Each row comes from the steps of one walk. Every step used is in the known rows, and no mark comes twice. Write the walk behind each row, first mark first.
Known rows:
z k: [ 1.12 -0.68 -0.05 -0.45 -1.10 -3.46 -0.06  0.82 -0.08 -0.41 -2.41  0.35
  0.50  0.84 -0.31 -0.06 -0.16  0.16 -0.44]
f l y k d: [ 1.90  1.94 -1.64  0.96  0.12 -1.26  0.88 -0.43 -1.48 -0.59 -1.13  1.45
  2.56  0.56 -3.30 -0.71  0.88 -0.50  0.22]
l z j: [ 0.88 -0.84 -0.87  0.26 -0.48 -1.58 -0.17  0.24  0.52 -1.45 -1.70  0.16
  0.77 -0.29 -2.43  0.43  0.39 -0.94  0.80]
j z: [ 2.00 -1.27 -2.26 -0.81  1.22 -3.10  1.80  0.53 -1.97 -2.27 -1.72  1.16
  0.63  0.86 -1.81  1.05  1.51 -1.38  0.17]
k z j d: [ 1.37 -0.30  0.24 -1.06 -0.15 -2.53 -0.78  1.12 -0.57 -0.64 -1.37  1.31
  0.16 -0.21 -1.05  0.67 -1.63 -0.15 -0.02]
l y k d: [ 1.48  1.55 -0.89  0.63  0.08 -0.95  0.54  0.45 -0.52  0.33 -1.43  1.33
  1.54  0.64 -1.09  0.30  1.03 -0.28  0.80]
j z k: [ 1.71 -1.37 -1.84 -0.81  0.45 -3.47  1.42  0.67 -1.52 -1.98 -2.30  1.10
  0.68  1.28 -0.59  0.92  1.15 -0.67 -0.17]
y k z: [ 2.48  0.00 -0.20 -1.37 -0.16 -1.62  0.92  1.10 -0.87  0.46 -2.02  0.42
  0.84 -0.60 -0.65  0.10 -0.65  0.48  0.47]
z k y j: [ 1.23  0.07  0.22 -1.41 -1.34 -2.94  0.48  1.16 -0.02  0.02 -1.96 -0.16
  0.96  0.84  0.39  0.02 -0.71  0.48 -0.49]
f l z: [ 1.75  0.50 -2.05  0.64  0.40 -1.03  1.35 -0.60 -1.50 -1.29 -0.95  0.59
  2.39 -0.21 -4.58 -0.57  0.82 -1.19  0.32]
l y: [ 1.25  1.24 -1.24  1.23  0.83 -1.87  0.10  0.18 -0.63 -0.43 -1.77  0.30
  1.18  0.98 -2.17  0.21  1.04 -1.17  0.52]
y j: [ 1.93  1.18 -0.26 -1.39 -1.22 -3.67  1.24  0.99 -0.02 -0.38 -2.06 -1.46
  0.49 -0.10 -1.53 -0.30 -0.03 -0.72  0.13]
f l: [ 1.94  0.44 -1.52  0.19  0.11 -2.69  0.89 -0.29 -1.56 -1.40 -1.25  0.86
  1.78  0.27 -4.02 -0.79  0.43 -0.92 -0.31]
k z j: [ 1.83  0.03 -0.10 -0.88  0.07 -2.32 -1.15  0.89 -0.03 -0.68 -2.13  0.85
  0.04 -0.53 -0.99  0.21 -1.20  0.06 -0.05]
z j d k y: [ 0.21 -1.86  0.44 -0.75 -1.39 -5.70 -0.93  0.85 -0.21 -1.22 -1.14  0.99
  0.09  1.25 -0.35  0.53 -1.11 -0.36 -0.18]
f l z k y: [ 1.51  0.37 -1.73  0.38  0.01 -0.84  1.18 -0.43 -1.35 -0.99 -1.07  0.75
  2.66  0.18 -3.46 -0.54  0.41 -0.56  0.05]
y j z k: [ 2.08  0.58 -1.05 -1.61 -0.93 -4.01  1.87  0.97 -0.59 -1.21 -2.62 -0.99
  0.71  0.63 -0.49  0.28  0.48 -0.57  0.00]

Which walk is each row?
[ 1.79 -0.55 -1.06 -0.60  0.97 -4.99  0.10  0.34 -1.52  1.04 -2.17 -0.33
  0.73 -0.05  0.47 -0.38  0.20 -0.08  0.10] : d k z
[ 1.80  2.39 -1.55  0.72  0.27 -2.89  1.06 -0.41 -1.91 -0.11 -1.34 -0.10
  2.58  0.69 -2.95 -0.80  0.23 -0.84  0.13] : f l y j d k z
[ 1.89 -0.43  0.47 -1.43 -0.97 -2.40  0.28  1.27 -0.44 -0.06 -1.84  0.78
  0.52 -0.25 -0.41  0.38 -1.42  0.59  0.41] : y k z j d
[ 1.44  0.68 -1.70  0.49 -0.23 -0.76  1.04 -0.44 -1.24 -0.89 -0.97  1.37
  2.55 -0.06 -3.38 -0.57  0.76 -0.50  0.09] : f l z k d
[ 1.94  0.16 -1.15 -1.99  0.26 -2.35  1.91  1.04 -1.26 -0.95 -1.02  0.08
  1.22  0.52 -0.94  0.64  0.11 -0.69  0.02] : k y j z
[ 1.62 -1.41 -1.80 -1.15  0.67 -2.87  1.51  0.75 -1.71 -1.82 -1.82  1.43
  0.99  1.39 -0.21  1.09  0.89 -0.48 -0.22] : j z k y
[ 0.89 -0.16  0.43 -1.55 -1.54 -3.01  0.71  1.28 -0.44  0.04 -1.41  0.17
  1.04  1.06  0.31  0.33 -1.06  0.33 -0.46] : z k y j d
[ 0.34 -1.39 -0.67  0.15 -0.64 -2.80  0.21  0.34 -0.17 -1.01 -1.16  0.30
  0.95  0.20 -1.81  0.67  0.09 -0.99  0.85] : l z j d k
[ 1.55  2.30 -1.44  0.29  0.02 -2.08  1.09  0.44 -0.60 -0.46 -2.09  0.12
  1.50  1.11 -0.76  0.42  1.32 -0.77  0.50] : l y j z k d
[ 1.85 -0.11 -0.23 -1.38 -1.05 -1.69  1.08  1.04 -0.62  0.24 -1.08  1.86
  0.89 -0.24 -0.49  0.22  0.38  0.36  0.44] : y k d
[ 1.63 -0.70 -1.35 -1.29  0.43 -5.64  1.27  0.46 -1.62  0.30 -1.77 -0.80
  1.19  0.83  0.78 -0.12  0.71 -0.32  0.06] : d k y j z
[ 0.69 -0.32 -0.58 -0.60 -0.65 -0.71  1.46  0.76 -0.53 -0.07 -0.98  0.01
  1.79  0.16 -1.20  0.68 -0.13 -0.48  0.60] : l z k y j d
[ 1.75  1.72 -1.89  1.40  0.65 -1.89  0.63 -0.68 -1.52 -1.09 -1.38  0.78
  2.31  0.82 -4.11 -0.75  0.92 -1.10  0.01] : f l y
[ 1.58 -1.00 -1.81 -1.05  0.30 -2.68  1.33  0.69 -1.60 -1.70 -1.70  2.29
  0.84  1.07 -0.11  1.08  1.34 -0.44 -0.16] : j z k d
[ 2.06  1.82 -1.33  1.00  0.11 -1.68  0.17 -0.42 -1.00 -0.85 -1.85  0.78
  2.28  0.53 -3.20 -0.77  0.09 -0.26  0.19] : f l y k z j
[ 1.54 -0.80 -0.66 -0.52  0.32 -5.60 -0.82  0.35 -0.70  0.50 -2.53 -0.24
  0.37  0.12  0.74 -0.40 -0.24  0.18  0.02] : d k z j
[ 2.21 -0.20  0.23 -1.30 -0.79 -2.28  0.00  1.12 -0.02 -0.07 -2.36  0.48
  0.45 -0.46 -0.38  0.07 -1.10  0.72  0.37] : y k z j
[ 1.92  2.49 -1.96  0.65 -0.08 -1.94  1.21 -0.45 -1.44 -1.02 -1.59  0.87
  2.60  0.91 -2.82 -0.59  1.07 -0.66 -0.03] : f l y j z k d
[ 0.24 -1.79  0.45 -0.49 -1.58 -6.10 -1.00  0.78 -0.07 -1.28 -1.51  0.74
 -0.09  1.15 -0.56  0.41 -0.91 -0.47 -0.11] : z j d k
[ 1.17  0.36  0.04 -1.56 -1.45 -5.44  1.69  1.10 -1.03  0.26 -1.29 -1.33
  0.80  0.55 -0.67  0.07 -0.46 -0.82  0.25] : y j d k
[ 1.98  2.26 -1.98  0.82  0.03 -2.44  1.23 -0.48 -1.36 -1.25 -2.01  0.06
  2.47  1.07 -3.13 -0.73  0.93 -0.83 -0.03] : f l y j z k
[ 0.72 -1.22 -0.29 -0.97  0.17 -4.74  0.97  0.96 -2.42  0.52 -0.39  0.83
  0.87  0.64 -0.44  0.71 -0.73 -0.74  0.15] : j d k z
